Known rows, with every step that occurs
X, L, D, P, Z: [ 26  37 -38   1 -36 -37 -20  -9   3  27 -37 -37   4 -28   9  17  15  40
 -13  25  -3   1  -6  -3  20   2  10   7 -40   6  -2   3  -8  -1  11 -14
  -7 -15   5 -22  15  -9  14   6  35   0]
W, S, Y, Z, P: [ 22  19 -26  -2  -3 -32   7  23 -23   0  38 -14  21  25  19  -5 -24  16
  -3 -13  10 -14   9  11   5 -11 -10 -19  19   1   7  39  11  -6  15  27
 -12 -28   9  24 -20  31   1   3 -40  -7]
S, Y, Z, P, D, L: [  8  15 -16  30 -35 -15  45  11   5   9  -4  21   0  -4   8   8 -17  18
 -13  29  -1  -6   9   9 -16 -30 -31   6 -23 -24  21  11  11 -19  -5  -3
 -27  -2   6  37 -19  31 -11  -2 -20 -26]
H, L, D: [-17  19  74 -19  16  18 -20  -5  -3   5   5 -34   7 -24   7  32  -9   2
  -2  21  18   2 -16  -9  28  33 -40   5 -11  12 -14  -3   9  18   2  -7
  37  30  18 -24  14 -26   4 -15  29  30]
R, L, D, P: [ 16  39  13  -7 -24  32   6 -18  -8  11   8 -19 -27 -38   2  11 -10  30
 -25 -23  23 -14   1 -12  -8  15 -29  37   2 -17  -5 -19  17 -18  20   1
  -8  -7  27 -34  31  -9  17  21  12 -25]
Y, S: [ 36  -8  24  15  10  12   1   0 -19  -3  21  15  23   2  -4 -17   6 -17
   7  -9   7 -17  24   8   3   5  20 -13  -7  19  -1 -11   3  31  -6  -1
  27  28  34  -5 -23  -8   0  40 -34 -15]
Y, Z, P, D, L: [ 14  17  -8  25 -27 -19  36   9   2   6 -10  21  -9  -8   7  16 -14  29
 -20  16  -3  -5   8  11  -6 -30 -22  13 -26 -22  22  10  15 -13  -2  -9
 -26   0   1  30 -23  27 -23   3 -19 -27]
B, L, C: [-45 -17  -7  -4  10   3   5 -27  13 -35  -1 -22 -20  12  -2  -7  14 -29
  46 -48  -7   8 -12  -7 -27  22  16   3   9  -9 -15   6 -14  22 -17  23
  13   7 -21  29  -5  -7   8  -4 -12 -26]
W, S, Y, Z, P, D, L: [ 22  10 -14  38 -36 -11  44  11  -3   1 -13  18  -6  12   7  12 -20  21
 -15  24   4  -7  11   7 -15 -30 -32   9 -24 -21  20  16  10 -21  -6  -4
 -23   0  -2  28 -28  27 -13  -2 -19 -20]
Q, L, B: [ 21 -28  15   3  32  35  -2  14 -18   6  20  37  -4  10  13 -20   2 -40
 -23  16   5   9  -3   7  17  23 -47   6  25   6  11  15  48 -38 -14 -28
  14 -14   9  -3  27   0  18 -20  17  40]
S, Y, Z, P: [ 10  23 -30 -10  -3 -35   6  22 -15   7  46 -10  26   9  21  -9 -20  14
  -1  -8   5 -15   6  12   4  -9  -7 -19  19  -2   8  34  11  -5  18  29
 -17 -29  17  34 -11  33   4   7 -44 -14]
Z, P, D, L: [ -1  12  -6  27 -24  -9  37   8  -6  -7  -9  31  -9 -12   7  19 -13  32
 -14   7  -4   0   3   3 -10 -24 -21   8 -18 -16  23  12   3 -15  -9 -13
 -19   1  -2  29 -19  19 -14  -1 -10 -31]
D, L, M: [-44 -14  14  -1 -19  19  24   6  21 -11   6  19 -12   4   1 -17 -11  15
  20 -20  -1  14  -7  15 -30  -8  18  18   9 -10 -21  -7 -16  -8 -14 -18
 -14   0   0   8   4   5 -20 -28 -21  19]
M, L: [ 18  -3 -11   0  11  16  23  17   1 -15  27   4  -4  -6  23  21   7  -9
  -6  16  -5  -4 -10 -32  30  18   0  -6   9  24   3 -16   4   6 -10  10
  42 -12 -15 -29  -4  13  10 -13  18  13]
W, S, Y, Z, P, D, L, G: [-40 -20 -17  24  -8 -22  41   4   1   1  -7  -1 -15  32 -40 -12 -34  -4
   3   2 -11   8  14   8 -25 -21 -14  -3  -6 -27 -17  35   1  12 -12 -13
 -29   1 -11  27 -23  12 -26  11 -17   7]
M, L, X: [ 18 -24 -40 -17  26  -5 -21  20  21 -10  -2  18 -10   6   3  -6   3 -33
  20  -1 -11  23 -26 -21  17 -14  -5   0  40   9  -4 -30   3   3 -14   1
  41 -19 -23 -22   4  -5   0 -30 -17  10]
D, L: [ 14   7 -11  36 -23  12  23   4   0   0   0  24  -7   0   7   0  -2  16
  -8 -17  10   4   6  12 -37   1   0  18 -11 -12   0  -8   2 -29 -20  -8
 -16   7   3  14   6  18  -7   6  -9 -27]
H, L, X: [ -1 -19  -2 -36  41  -3 -58   7  26  -1  -4  -7  12   8   2 -12  -1 -21
  27 -18   6  28 -17  -2  15   6 -19  -6  36   9 -14 -21  -3  -3 -16 -15
  36   8 -18   9  10 -21  10 -16 -44 -14]
W, S, Y, Z, P, D, L, C: [-36 -10 -28  27 -14 -32  42 -11  13 -11 -12  -3 -15  37  -3 -29 -10 -15
  23 -15  -7   1  12   0 -33 -18 -33 -10   3 -34  -3  25  -8   4 -11  10
  -1  -9 -23  34 -17  11  -5  -8 -32   5]
C, L, D: [ 11  20  45   9   6  22 -19  -8 -13 -15 -11 -21 -12 -10   8  44 -13   2
   8  23   0   1  -6  -2  42   6 -22   5  -5  19   7   5  17  18  16  20
  12  26  20 -38  19 -19  -3 -11  63  42]
B, L, H: [  6  -5  -9  -9  28  38   0  -3  15  -6   0   6 -33 -27   2  28  39 -20
  26 -24   8   4 -26  12 -20   7  39  -9 -13  30   0 -33   0  -6   3  26
  10  11 -14  -4 -18  -8   7 -43  17 -44]
S, Y, Z, P, D, L, X: [ 13 -11 -47   4 -10 -30  -5  17  27  12 -22  26  -4  11  -7 -18 -14 -18
  16  14  -8  21 -12  11 -17 -49 -31   8  15 -27   7 -14   8 -15  -9  -7
 -10 -13  -6  26  -5  13 -13 -22 -47 -17]
R, L, X: [  5 -15  -2 -29  31   5 -26  14  12  -5 -13  17 -10  21 -11  -5  -7 -25
  17 -55   2  22  -8   7 -25 -16 -17  28  55 -10  -1 -33  -1 -20 -20 -20
   5 -15  -4  17   8  -5   4  -7 -49 -14]
X, L: [ -7 -19   7 -20  11  15  -8   0 -10 -12   6 -31   6   3  36  24  -3  11
  -2   0  29  -8   3  17  25  37 -13 -11  -4  31  -5  -4  -9   5  -9  15
  12   7 -27  -1   7 -25  25  11   3  21]
L, R: [-12 -22  29 -12  34  47   2   0   2 -26  20  60   7  19 -21 -13   6 -15
  -2 -23  15  10   9  -8 -17  12  -8 -16   2  10  11  -8 -18 -18 -10  42
 -28  26 -15 -29  -2 -18  -5 -32  16  -7]
Q, L: [ 34   5  -6  15  21  29  18   2   6 -20  11  16   5   5  13  20  -6 -17
 -18   7   0 -11  -3   4  15  30  -1   3  21  26   8  -9  21   0  -3  -8
  -1  -9  -9  -5  22  15  29   6  19  20]
D, P, Z, Y: [ 24  12 -29   8 -12 -29 -42 -12 -29  24 -13 -19  27 -21  -5 -34  27  33
 -17   1   0 -13  20 -11 -14  -2  71  -6  -9 -11   5  -4 -15  -8  27  -8
   2 -18   9  20   9  23   6  19   4 -12]
M, L, G: [-49 -28 -12  -5  30  -2  23   7   4 -12  23  -7 -14  12 -28  -2 -13 -21
  10  -7 -18  12  -2 -21   8  16  12 -13  19   6 -27  11  -5  31 -16  -6
  15  -8 -21 -11  -5  -2  -9   4  12  27]
B, L, Q: [-49   1  37 -26 -30  -1   0   4  15  -8  -4 -23 -22   0   4  28  13 -16
  13   8 -15  -7 -49   5 -18   5  24   9  -3  -8 -12  -4 -17   4 -10   4
  -1   3  -2  -1 -10 -13  -6  11  28 -20]
W, S, Y, Z: [ 50   3  -9  15 -13 -13  14  13  -5  11  10 -22  27  49   2 -16 -23 -14
   0  21  22 -14  27  23 -15   2 -10   0 -10   5   1   1  26 -19  -1  30
 -13  -1  12  -4 -15  33  -6   5 -20   4]
P, Z, Y, S: [ 46  -8   9  18  -1 -16 -26  -6 -28  23   4  -1  39  -6 -12 -36  30 -13
  -1   8  -4 -25  30   1  -2  -9  65 -17 -18   5  -1 -13 -12  39  12 -15
  28  16  38  21 -24   9  -1  41 -32   2]
S, Y, Z, P, D: [ -4  13   9  -8   4 -35  28  16 -15 -11   6   5  21  -2   6  18 -31  19
  -7  40  -7 -10  11   4  31 -26 -27 -21 -10   3  37  25  16   8  13  12
  -9  -7   6  20 -36  23 -12  -6  -8 -17]
W, S, Y, Z, P, D: [  8   7  12   1   1 -32  28  16 -23 -19  -3   4  15  13   4  23 -34  22
  -9  36  -3  -9  14   1  30 -27 -30 -18 -10   6  36  29  16   6  11  10
  -5  -5  -1  11 -46  19 -15  -7  -9 -12]
L, D, P, Z: [ 30  43 -37   8 -36 -39 -17  -8  -1  25 -35 -26   7 -27  -2   9  15  41
 -12  18 -10   4  -5  -7  10  -6  19  11 -34   3   2   4  -4  -7  10 -17
  -8 -16  16 -24  12   2   5   3  35 -13]
G, L, X: [ 22 -35 -40  -9  23  -8 -26  11   0  -2 -19  29   6  12   4  -4  11 -45
  24 -23 -10  26 -14  -7  -8 -26  -7   6  43  10   8 -19   3 -15 -13   1
  27 -12 -25 -27  16 -24 -11  -8 -24  15]
C, L: [ 31   6   3  15  20  23 -28  -6  -6 -31  -2 -14  -1  16  24  30  -9   9
  15  -5  -4   3  18   7  47   7   6 -13  12  31  20   9   7  -3   7  30
  -3  18  -4  -4   9  -1  14  13  28  -7]
H, L: [ -9   4  43 -23  34  18 -30  -1  11  -4  22 -31  27  -2  20  14   2   8
   2  -7  21   3   2  -4  25  47 -20 -15   3  24 -11   0  -3  -2 -13  -9
  35  26  -8  16   2 -11  23   7 -20 -22]

Rows
[-28 -16  21 -14  11  32  20   4  24 -26  16  11  -2   5   6  -3 -14  -8
  11  -2  -8   4 -13   9   8  12  18   7  31  16 -15  -8  -2  11  -2 -18
  -2 -11  -8  -6  16   3   5 -28  -1  52]
Q, L, M
[ 29  47 -27   4 -34 -31 -11  -6   3  30 -34 -28   1 -24  -2  17  15  37
 -18   4 -10   1  -1  -7   1  -6   7  23 -27  -3   2  -2  -5 -12   8 -26
 -12 -20  19 -13  12   4  11   9  25 -13]
R, L, D, P, Z
[-31 -16  24 -16  11  29 -12   0  16 -34   7  -7  -8  14  13   3 -15   9
  35  -9 -10  14   1  11  31  -4  22  -3  26  20  -7   5 -13  11   5   8
  -4   7  -4  -4   7  -7  -5 -23   6  34]
C, L, M
[  9 -16   8  17  -9  36  35   2  15  -9   3  64  -5  30 -21  -9  -5 -12
 -17   9  13   1  14  -5 -26 -22 -43  -6 -23 -17  20   6  -9 -25  -6  37
 -50  23 -20  -6 -23   4 -13 -35  -2  -5]
W, S, Y, Z, P, D, L, R
[-37 -22  -8   4  36   8  21  -5   6 -14  12   0  -7  20 -34  -3 -21 -27
   0 -14 -14   7   4   4  -1  24  12  -6  28   8 -25  14   6  26 -12 -20
 -14  -6 -16   5  14  -1   4  18  13  31]
Q, L, G
[  8 -19  22  -3  36  62 -17 -11  12 -33  13  45  -4  26  -7   5   8 -15
   5 -14   6   9  15  -8  19   5 -12 -20   3  20  21  -1 -14 -12   3  58
 -34  35 -22 -27   5 -20   4 -25  34   1]
C, L, R
[-51   8  17   1 -38 -18  18  14  18  12  -5   3 -19  10   4   0   7  -3
  -6   6 -12  -5 -32  12 -39  -9   2   3   2 -25 -12  -3 -20 -19 -15 -15
 -11 -10  -2  -4   5  -5 -15  12  17   1]
D, L, Q
[-63 -28 -12 -17  25 -13   4 -18   7 -23   3 -34  -7  23  19 -18   5 -18
  33 -34  10   1   4   4  -2  32 -15 -24  18   2 -19   8 -23  22 -14  20
  24  -4 -41  15   9 -30  20  -1 -13  29]
X, L, C
[-52  13  12  -1 -52 -40  37  19  25  22  -4  -2 -11  10   4   4  -2  -5
  -8  45 -20 -13 -27  11 -26 -32 -25  -6  -9 -36   0   9 -11 -13  -2  -9
 -20 -16   3  13 -12   9 -18   6   7   3]
S, Y, Z, P, D, L, Q
[ 29 -19 -36  -7  32   5 -26   8  23 -13 -13  25  -3  13  -4  -7  -6 -37
  10 -10  -8  19 -23   5   7  -4  -6   7  50  10  -1 -27  15  -2 -10 -14
  11 -16 -18  -5  23  -3  13 -18 -19  13]
Q, L, X
[ 18 -28  21   2  32  33 -35   9 -25  -2  10  16  -9  19  19 -15  -1 -23
   0  10   3  19  11   8  40   6 -44  -4  18   9  19  27  38 -39  -6  -2
  13   4  11  -4  18 -11   9 -17  24  21]
C, L, B
[ 52   1  -5  18 -13 -11 -27 -14 -26  29   3  -5  32 -17 -10 -43  30  -2
  -7   6   0 -30  32  -4  -3  -9  62 -12 -19  -1  -2 -13  -9  33  21 -12
  24  12  39  13 -17   8   5  52 -35 -12]
D, P, Z, Y, S
[ 36 -17  29  13  12  10 -17  -9 -36   9  24   9  32  -6 -10 -41  17 -19
  -1  -4  11 -30  32   2  -7   1  51 -17  -2   4  -2 -17  -2  36  14  -1
  33  25  39  14 -20   5   0  46 -41  -4]
Z, Y, S
[-61   9  54 -34 -11  -5  17  18   8   7   4 -11 -18  20   1  17   4 -11
  -7 -23  -9 -11 -23   7 -31   0 -11  13  32 -18  -7 -12 -21 -18 -14 -21
  -4 -19   5   4   1 -10   1  20   6   5]
R, L, Q
[ 15 -17 -38   8   1  -9 -22  11  20   2 -22  31 -11  10  -8 -21  -3 -15
  20 -26  -1  29 -16  10 -30 -26  -5  17  27 -16  -7 -25   0 -22 -21 -13
   0  -5  -9   9  12  -1 -10 -15 -37 -18]
D, L, X
[ 19  13 -16  -1 -21 -27 -44 -17 -26  30 -19 -37  20 -30   4 -19  26  29
 -20  19   6 -17  12  -8   0   2  52  -2 -19 -11  -2  -6 -14   6  32  -7
   6 -13   6  12  16   7  10  13  16  16]
X, L, D, P, Z, Y
[-69   4  55 -40   2 -13 -18  10  23  10  11 -35   4   8  13  11   8  -9
   1  13  -3  -5 -33  -1   5  22 -11 -20  13   0 -20   2 -24   0  -9 -16
  26   3  -9  -4   1 -23   7  12   9   4]
H, L, Q
[ 14  24  -2 -11 -28  24  -7 -22  -8   7   5 -34 -22 -42  19  11  -8  33
 -20   8  31 -15  -5  -6  19  27 -27  15 -16  -1 -11 -10  13  -2  25  15
   1  -1   7 -48  34 -26  21  17  27  -6]
X, L, D, P
[-40 -29 -27   6  23 -14  22 -16  -5 -17   0   1   2  24  11 -17  18 -45
  33 -47 -14   7   7 -17 -23   5  -8 -12  33   0  -2  14 -16   6 -14  21
  34 -12 -33 -10  11 -23  -1   4  -9  31]
G, L, C
[-65 -39   1 -20  30  -2   2  -4  -5  -9   8 -31  -6  17 -17  -1 -20  -9
  14 -18   6   9   6  13   6  28   3 -16  10   9 -33  18 -14  29 -15  -3
  -5   6 -31   7   4 -29   1  20   1  32]
X, L, G
[ -1  13  16 -12  11 -38  21  13 -20 -16  -1   4  12  -8   3  26 -30  29
 -14  29  -9  -9  10   5  39 -27 -19 -15  -9   5  38  24  19  13  15   6
  -7  -4   3  14 -41  18 -25  -2  -7 -18]
Y, Z, P, D
[ 55   5   1  17 -19  -6 -18 -13 -20  35   6 -12  20 -28  -7 -28  34 -12
 -13  28  -5 -33  19 -19  13 -10  48  -7 -25  -3  -7 -18  -4  47  27 -12
  39   9  39  -5 -13   6   5  37 -19  15]
M, L, D, P, Z, Y, S
[-48 -13 -11  10   1 -28  34   2   5   7  -2   1 -17  12 -39  -7 -29   3
  -2  -5 -17  10  10  13 -18 -20  -4   3  -6 -27 -14  28   4  18  -9 -19
 -34   1  -8  29 -18  11 -36  17 -16  -1]
Y, Z, P, D, L, G
[-19 -21  48 -31  46  57 -19  -7  23 -14  29  33  15  12  -8  -6  12 -15
  -5 -15  23   9   7 -15   5  34 -29 -24  -2  15  -2  -8 -23 -11 -11  31
  -7  40 -25 -14  -1 -27  13 -29   1  -9]
H, L, R
[  4   7 -26  11  15  -6  30  10  19  22  -5  28 -30 -23   1  12  21   2
  -1   0   2  -1  -7  20 -18 -31   1 -18 -20   3  15 -21   9 -20  13   7
  -9  -6 -12   4 -26  10 -17 -42   0 -21]
Y, Z, P, D, L, H
[-35 -32  12 -17   4  20  19   6   2 -16   6  13   7   5  15   0   1 -15
  26 -17 -10  11  -6  -2  -6  -9  17   8  27  17  -6   0 -15   0  -6  -2
  16  -7 -14 -27   8 -20 -18 -20  -6  53]
G, L, M
[-62 -18  26 -16  35   7  21   2  -6  -5  12  -6 -14  27 -41  -1 -22 -14
   4 -58  -5  10  17   5 -31  12  -1  16  36 -13 -26   8 -10   9 -22 -24
 -17  -4  -3  26  -1  -4  -5  27 -18   4]
R, L, G
[ 19  33   1   2 -24  18  -3 -18 -13   3   7 -15 -18 -43   3   0 -11  33
 -17  -3  21  -8  -3 -12   5  16 -15  19  -8  -7  -5 -10  19 -11  24  10
  -2  -3  23 -51  29 -13   8  13  29 -26]
L, D, P
[-14 -14  16   6   4  38  28   0  13 -16   8  76 -10   5 -19  -1   2   0
 -15  -5   6   7   6  -9 -19 -16 -31  -6 -18 -13  22   1 -17 -20  -7  29
 -45  22 -20  -5 -15  -6 -14 -35   7 -17]
Z, P, D, L, R
[ 34  36 -57  11 -27 -41 -18  -5   3  17 -28 -18  14 -16   4  -3  17  43
  -9   2 -10   7   6  -4   4  -3  33   2 -26   8   6   3 -10 -17   3 -15
 -14 -21   6  -9   6  10  10  14  15 -37]
D, P, Z
[ 40  45 -43  13 -35 -30 -12  -9   8  25 -35 -24   4 -27   2  15  15  30
 -19  26 -14   0  -8  -8  15   0  15  13 -31   6   1   1   4  -2  13 -24
 -10 -20  12 -24  20   6  14   5  40   2]
Q, L, D, P, Z
[ 53   4   8  15 -25   0 -27 -22 -21  31  -4 -19  18 -29 -12 -22  35 -10
  -4  17  -2 -31  16  -7  -1  -9  58   4 -35  -7  -7 -16  -3  46  26  -9
  24  22  44  12 -17   3   3  44 -21 -10]
B, L, D, P, Z, Y, S
[ -9 -30  48 -24  41  28 -35  13 -15  17  26   4  10   5  17 -27   4 -23
  -9   7  20  19   0   2  25  35 -61  -6  13   5  -2  21  29 -38 -20 -29
  39   9   9  12  13 -18  15 -19  -9  12]
H, L, B
[ 33  36  -7   9 -24  31   7 -21   0   5   7 -12 -22 -43   8   9 -11  21
 -29   9  16 -16  -9 -13  13  25 -20  23  -4  -4  -5 -12  27  -5  28   3
  -5  -8  16 -49  41  -7  24  15  34  -5]
Q, L, D, P
[ 13   3 -10   7   2 -36 -41  -2 -34  17 -16 -10  40  -6  -8 -25  26  18
  -7   4  -5  -7  18  -5 -14  -3  74 -11  -5  -3   8  -3 -20   2  14 -11
   8 -11   8  30  -2  24  -4   6   6   8]
P, Z, Y
[ -2  -9  13   4   0  28  27  -1  17  -4   7  66  -9  10 -19  -5   2  -4
 -23   4   7   2  10  -2 -19 -22 -32  -1 -24 -17  22  -1  -7 -18  -1  32
 -53  22 -16  -4 -19   2 -24 -30  -2 -15]
Y, Z, P, D, L, R
[-49 -27   6  -7  16  13   5 -12   0 -21   4 -20 -20   8 -37  11 -12 -18
  27 -30 -11  14 -10   3 -20  18  34  12   0  -2 -29  16  -5  31 -19   0
 -16  19 -10  24 -12  -7 -12  18   0 -23]
B, L, G
[ 14  20  41  10   6  25  13  -3  -6  -8  -1  -4  -6 -19   2  38 -12 -16
 -16  30   2 -10 -22  -4  19  22 -25  15   3  14  -1  -9  27  19   8  -8
  13   6  18 -40  29  -7   8 -18  56  59]
Q, L, D
[ 28  18 -15   4 -29 -19 -44 -21 -24  25 -22 -34  14 -34  -8 -13  30  24
 -13  12  -3 -15   4 -14 -11  -1  68  11 -23 -15   0  -8 -11   7  31  -5
   1  -7  17  19  10  18   5  13  15 -10]
B, L, D, P, Z, Y
[-42 -21  34 -29  -9  37   4  -3  18 -33   7  -7 -15  -6   2  11  -4   1
  37 -18  -5  11 -25   8 -10   6  40  25   4   7 -21  -6 -13  15  -9   2
  -5  12  -2  13  -9  -3 -12 -28  -9  -4]
B, L, M
[ 39  46 -41  14 -33 -33 -27 -12   3  21 -41 -33   2 -22   5  20  15  39
  -7  22 -16   5  -1  -6  28  -9  17   8 -34   7   6   8  -2  -3  17  -9
 -11 -12  13 -23  16   0  10   7  44  -9]
C, L, D, P, Z
[ 34  42 -45   8 -36 -36  -8  -4   7  28 -27 -27   1 -32   5  16  21  34
 -16  31 -16   2 -10 -21  22  -5  14  10 -35   5   1  -1  -3   1  11 -17
   4 -22  10 -31  10   5   8  -2  40  -2]
M, L, D, P, Z
